Each row comes from the steps of one path. Every step used is in the known rows, and no mark comes twice. Write the path behind each row, first mark first.
Known rows
a w: [ -8  -2   4  -9  12  11  -9  12  -1  11 -10   8  -7  -8   9  10 -12   2
 -13   4   0  18  13   0  16  -8  -8   3  13]
a w s e r: [  4   1   0 -11  12   9 -12   5  12  10 -12   3  -1 -11   4   3 -10   8
 -30  23 -15  14  31   4  19  -8   0  12   5]
e r t a: [ -7   0   4  -3  -9  -5 -11   7  13  15  -7  -8  -1  -6   5  17  -8  -1
 -23  10   2  -1  21  17  16   7   8   1  22]
u w: [ -3  -6   5   4  -7  10  -5   7  -1  13 -14  -1 -10   0  13   3  -7  -1
  -5  16  -6   1  -3   5   9   1  -8 -24  16]
w s e: [  6   0   0  -5   7  15 -13  10  12   8 -17   1  -2 -10   6   2  -9   2
 -12  38 -12   2  11   5   9   4   5   8   1]
u t s e r m: [  5   4   3  -3  13  13 -11   4  13  17 -18   2   6  -7  -1  -2   0  -8
  -4  30 -30   8 -14  17  10 -14  20  -7  14]
w s e r: [  7   2   0  -3   4  11 -12   3  18   9 -15  -2   4 -14   5  -1  -7   4
 -23  40 -21  -1  19  11  11   0   5   7   5]
t s e r w: [  9   7   6  -6   2  21  -2 -11  19  16 -13  -1   2  -7   1  -3  -9  -5
 -15  33 -29   7 -10  13  14  -8  10   8  15]
u e r m: [-11   7   0   2   5  16  -8  12  10  12 -15  16   1 -14  14   0 -12  -2
 -18  16 -27   7  -7   9  11  -4  -3 -24  14]
w s t a: [ -5  -3   6   0   1  11 -20  14   1  11  -6  -7   6   0  12   5  -5   1
 -19  26  14  -4  11   4   9   4   0   4   4]
e a w: [ -7   3   7  -9   5   5  -3   9   3   9 -13  10 -11   1  14   9  -9   1
 -14   5  -1   5  -4  -3  17 -14   0   3  16]
s e r: [  3   4   2  -6   5  13  -5   2  18  10 -15  -2   2 -21   3   9  -4  -2
 -16  35 -20   6   8  15   6  -6   4   3  11]
p m: [ -9   4   6  -6   4  13 -10   0   4  10 -21  -2  -3  -6  11  -3 -16  -3
   0  18  -3  12  -7  13   8   2  -7 -21  11]
r w s: [  2   3   3  -7  -6  11 -11   1  -3  13 -10  -1  -1   1   7   2 -18   2
 -13  28 -11  -1  15   7  18   2   2  -6   6]
s e r t: [  3   4   1  -5   2   4  -6   6  23  12 -14  -6  -3 -16  -2  15  -9  -3
 -16  24 -16   5  22  17   9  -2   7   8  15]
t a w s e: [  1  -5   4 -19   9  10 -16   8   0   8  -9   4  -4  -2  10  16  -7   3
 -26  26   8  21  20   1  20   5   7  16   4]
t s e a: [  6   5   8  -3   7  20   0   0  21  10 -18   7  -7   0   9  -4  -4  -7
  -4  30 -19   0 -34   1  10  -8  13  15  16]
u e r w: [ -3   8   3  -1  -6  11  -5   1   4  13  -9   9  -1 -10  13  11 -13  -1
 -12  19 -28   2   1  10  12  -2  -3 -13  14]
p m r: [ -9   5   5  -9  12  22  -7   5   1  11 -26  -7   1  -5  17  -2 -17  -2
  -6  16 -11   9 -21  14   8   5 -10 -13  10]
r e: [-13  -2   5   1  -3  13 -10   7  -5  13  -6   7   1  -1  12   5 -11   0
 -11   5  -4   7  -3   9  16   4  -4   3   8]
u b: [ -1  -2   3   4   0  14  -9  19  12  12 -15   4  -6 -10  15   9  -9  -8
   8  15 -18  11  -8  10  -3  -7   3 -19  17]
b a w: [-11  -1   1 -12   0   7   0  12  -8  11 -12  16  -5 -10  11   2  -6   5
 -23  14  -2  10  25   6  22  -5  -1   2  11]
b a: [ -9   0   2  -4  -7   8   0  11  -4  10 -16  11  -3 -12  11  -1  -3   1
 -15  27  -7  -4  12  12  14   1   3  -6  12]
w s: [ -2  -2   1   2   2  11 -14  13   5  10 -14   1  -2  -5  12  -4 -11   4
 -13  24  -7  -5   8   3  11   5  -1   0   7]
t a w s: [ -6  -6   5 -13   4   6 -17  10  -5  11  -7   5  -3   2  14  11  -9   5
 -26  14  12  14  18  -1  22   6   3   9   8]
w s e r t a: [  6   0   1  -7  -3   0 -14   5  19  11 -11  -8   1  -5   3  12  -7   2
 -28  33  -6   0  30  13  16  10  14  14   8]
m r t: [ -7   0   1  -2   9  13  -6  22   5  14 -19  -7  -5  -5  10  14 -16  -2
 -11   6  -9  -1  -1  10  11   5  -3  10  18]
m r: [ -7   0   3  -3  12  23  -6  18  -1  13 -20  -3   0 -11  17   8 -12   0
 -12  17 -14   0 -19   8   8   1  -5   4  13]
s e: [  2   1   3  -8   9  17  -7   9  11   9 -17   2  -4 -17   5  12  -7  -5
  -4  33 -11  11   0   9   5  -2   3   4   8]
r t: [ -7  -1   2   1   0   3  -9  17  10  14 -12  -2 -10  -4   3  12 -15  -3
  -5   4   1   1  16   9  11   4   0   1  19]
s e r w: [  6   7   3 -12  -1  14  -3  -7  11  12 -11  -4   3 -17   0  13 -10  -3
 -17  38 -24   8  13  18  12  -8   6  -3  10]
r e a w: [-14   2   9  -8  -2   7  -4   3  -6  11  -5  14  -4  10  16   8 -10   3
 -19  -6   0   9  -5   0  26  -8  -1   9  10]
b r: [-14   3   3   3   7  14 -11  12  11  12 -18   2  -5 -26  15   1 -15   5
  -9  14   4   0   4  15   7  -6   1  10  11]
p m r w: [ -6   9   6 -15   6  22  -4  -5  -6  13 -23  -9   2   0  14   2 -23  -4
  -7  21 -14  12 -15  17  13   3  -7 -17   9]

Which path is each row?
[  0  -5   2 -17   4  -1 -16  12   8  11  -9   0  -9   3   3  22 -12   2
 -23  12  12  18  37   4  21   9  10  22  10] => r t a w s e
[ -5  -3   1  -6  -3   9  -2  18   2  11 -15  17  -7  -8  16   5  -5  -1
 -10  11 -15  17  18  10  11 -11   4 -14  15] => u b a w
[  4  -5   4 -18   9  -1 -21  12  -7  11 -11   0  -2  -1   5  23   1   0
  -9  25   4  16  21   7  16   0  17  12   3] => u t a w s e
[ -6  -1   4  -3  13  12 -17  17   0  12  -6   1   1  -2   8   1 -11   7
 -22   8   6  10  25  -3  14 -10 -12   8   4] => a w s t
[  3   1   2  -3  15  22  -3  15  18  15 -22  -6  -5  -1   7   6 -13  -5
 -11  15 -20   3 -19   9  11   2   6  27  18] => m r t s e
[-11   6   4  -5   1  14  -8   1   4  14 -13  -1  -4 -19  12   6 -21   3
 -10  18   1   4  11  18  13  -7   3   4  10] => b r w
[  3   4   4  -3  10  18   1  12  19  14 -23  -3  -8   5  10   6 -11  -5
 -12  16 -21  -6 -29   5  13  -1  11  27  19] => m r t s e a
[  7   4   2 -14   8  25  -6   6  -1  12 -18  -7   3  -4  10   9 -17   2
 -20  37 -24   3  -2  10  15   3   3  10   2] => m r w s e
[ -2   4   7  -6 -11   7 -14  -4   2  16  -1 -12  12   0   7   7  -9   2
 -31  30  -2  -5  22  16  18  -2   3  -4   8] => e r w s t a
[-12  -3   9  -9   8  11 -16  15  -4  12  -1  -2   2  -4  10  18  -4  -2
 -19   9  23  15  11   2  12  -7  -7   6  10] => s t a w
[ -4   4   7  -4   7   6 -10  12   4   9  -8   4  -4   8  14   2  -8   5
 -21   9   5  -4   9  -6  16 -15  -4   9   8] => e a w s t
[ -1   6   1  -9   4  15 -11  -1  10  11 -16  -1  -2 -19  10   2 -20   7
 -17  34  -5   2  22  16  14  -2   8  15   0] => b r w s e
[  2   6   3  -3  -9   7  -9  -5   6  15  -8  -5   5  -5   6  -1 -14   5
 -24  29 -20  -5  21  14  19  -2   2  -9  10] => e r w s
[  8  -3   0   2  -9   1  -8   2  16  13 -15  -8  -7   4   3   2  -8   4
 -21  26 -17  -5  29  10  15   6   3  -8  12] => u w s e r t
[  0   0   3 -16   4   1  -9   4  16  12  -8  -3  -4 -11  -1  25  -7  -1
 -28  17  -2  20  32  14  18  -1  10  16  15] => s e r t a w
[  7   4   3  -6   3  10  -8   7  15   6 -18   4  -5  -2  10   1  -7   1
 -14  38 -13  -7   0   2  11   0  10  10   3] => w s e a
[ -1   6   5  -5  -8   8  -5  -6   3  16  -8  -5   4 -11   5   6 -14  -1
 -19  23 -18   0  11  17  16  -7   0 -14  16] => e r w
[ -9  -1   1  -7   2   7  -8  15  -7  10  -9   9   2  -3   9  -5  -4   9
 -31  18   4   2  37   3  21  -7  -5   6   3] => b a w s t
[-15   6   9 -15   8  16  -3  -3  -8  11 -20   3   0  12  22   0 -18   2
 -19  -3  -8  14 -22   8  23  -2  -7   1   7] => p m r e a w
[  3   1   3   0   7  13  -7   9  24  14 -15   0  -9  -1  -1   5 -11  -7
  -3  16 -11   8  -3   7  10   2  10  19  19] => r t s e
[  7   7   4 -15   3  21  -2   3   2  11 -20  -5  -1   3  15   8 -15   1
 -20  39 -24  -6 -14   7  17  -2   8  12   3] => m r w s e a
[-15   8   8  -9   2  18  -3  -3  -4  10 -22  -1   2  10  22  -2 -16  -1
 -13   8 -11   4 -32  13  18   3  -4  -5   8] => p m r e a
[  2   1   3 -10  -1   2  -9   4  20  12 -11  -6  -1 -12   0  22  -6  -4
 -21  26  -5   8  20  18  12   5  12   9  15] => s e r t a
[  5   1   5  -2  11  24  -5   4  19  12 -17   4  -3  -8   5  -4  -6  -7
  -3  30 -19   8 -22   5   8  -4   8  14  13] => t s e
[-14  -3   1  -7   4  -2 -19  14  10  13 -11   0  -9  -8  13  12 -18  10
 -27  -1  23   8  39  10  21   6   8  28  11] => b r t a w s
[ -4   4   3  -3   5   7  -8  15   5   7 -14  22 -13   6  22   6 -10   5
 -13   7 -14   1  -5 -11  16  -5  -2   6   9] => u e a w s
[ -1  -1  -2 -16   4   8  -3   9  -2   7 -15  15  -4  -8   8  -1  -5   8
 -30  31  -8  10  36   5  23  -2   5  12   2] => b a w s e
[-10   1   7  -5  -3   5  -9   4  -6  10  -6  14  -3  15  17   1 -12   7
 -25  -2  -2   4   3  -3  28  -4   1  15   5] => r e a w s
[  9   7   5 -14  -5  11  -5  -5   6   9 -13   1  -4   4   7   6 -14   0
 -15  41 -16  -2   6   5  17  -3  12   3   3] => r w s e a
[-10   5   1  -2   4  13  -7   7  11  15 -15   2   6 -15   6  -4 -12  -1
 -23  19 -18   5   2  15  15  -9   1 -25  16] => e r m
[  1   4   6 -17  11  11  -2   5  11   6 -15   9 -10  -6   8  14  -7  -2
 -12  22  -7  13  -2   0  13 -14   5  10  10] => s e a w
[-10  -2  10  -2   2  14 -16  15   0  12  -4  -8   5  -6  11  16  -3  -6
 -11  21  19   3  -2   8   6  -1  -3  -1  10] => s t a
[ -2  -6   5 -13   5  -3 -23  14 -13  13  -9   1  -2   3   9  19  -1   1
  -9  14   8  10  18   6  18   1  13   5   8] => u t a w s
[ -3   2   5  -7   5   3  -8   9   4   8 -13  10  -9   6  15   1 -11   6
 -21  10  -3  -1   5  -6  21 -10   1   8  10] => e a w s
[-20   4   0  -1  13  19 -11  13   9  12 -20   7  -2 -25  14  -5 -20   3
 -16  15   2   8   3  16  12  -9   2  -9  10] => b r m
[ -6  -5   2 -12   9   7 -13  20  -1  14 -14  -5  -4   6  14  18 -16   5
 -29   3   4   8  14   3  23  11   3  23  12] => m r t a w s
[ -5  -2   2  -7  -4  -8 -15   7  10  15  -5  -4  -1   0   6  13 -11   6
 -34   4   4   6  40  10  25   6   6  11  16] => e r t a w s
[ -6   3   2   4  -4  -1  -8   9  17  16 -11  -5  -2 -10   2  10 -12   0
 -18   7 -10  -4  22  16  13  -1   1  -1  22] => e r t
[ -3   2   7 -10   2  22 -13   9 -10  15  -9 -14  10   4  16  12 -14   1
 -25  29  -1  -2  -3   9  16   4  -1   7   4] => m r w s t a
[  7   4   5   1   8  20  -4  -3  25  14 -16   1   2 -11   3  -6  -4  -4
 -14  31 -27   5 -16  10   9  -7   8  13  16] => t s e r
[  0   2  -2 -14  16  13 -12   6  12  10 -14   7   2 -10   3  -3 -13   7
 -35  22 -16  22  30   5  22 -10   2  -3   4] => a w s e r m
[ -6  -6   3 -11   0  -4 -17  15   3  13  -6   0  -9   7   7  18 -14   4
 -23   1  17  12  35   3  23  10   6  15  14] => r t a w s
[ -2   3   4   8  -2   4  -6   4  24  18 -11  -4  -2  -3   2  -3 -11  -2
 -17   6 -17  -4   6  13  15  -2   6   8  26] => e r t s
[ -4  -2   1  -2  -2   9  -8  23   3  11 -10  10  -1  -3  14  -1  -4   2
 -16  16 -11   9  28   7   9 -12   1  -9   7] => u b a w s t
[  0   7   5  -1  -6   9 -11  -2   5  16  -4 -12  11  -4   4  -1 -12   4
 -26  27 -13  -7  24  14  15  -8  -4  -7   8] => e r w s t
[ -4   0   3   3  11  20  -5  18  11  17 -20  -5  -5   2  11   2 -15  -3
 -10   3 -16  -2 -20   7  14   4   2  19  22] => m r t s
[-18   3   5  -2   1   6 -11   3   3  11 -11  13  -4  -1  22  -4 -17  14
 -27  -3   6  -1  12   6  26  -8   4  28   3] => b r e a w s
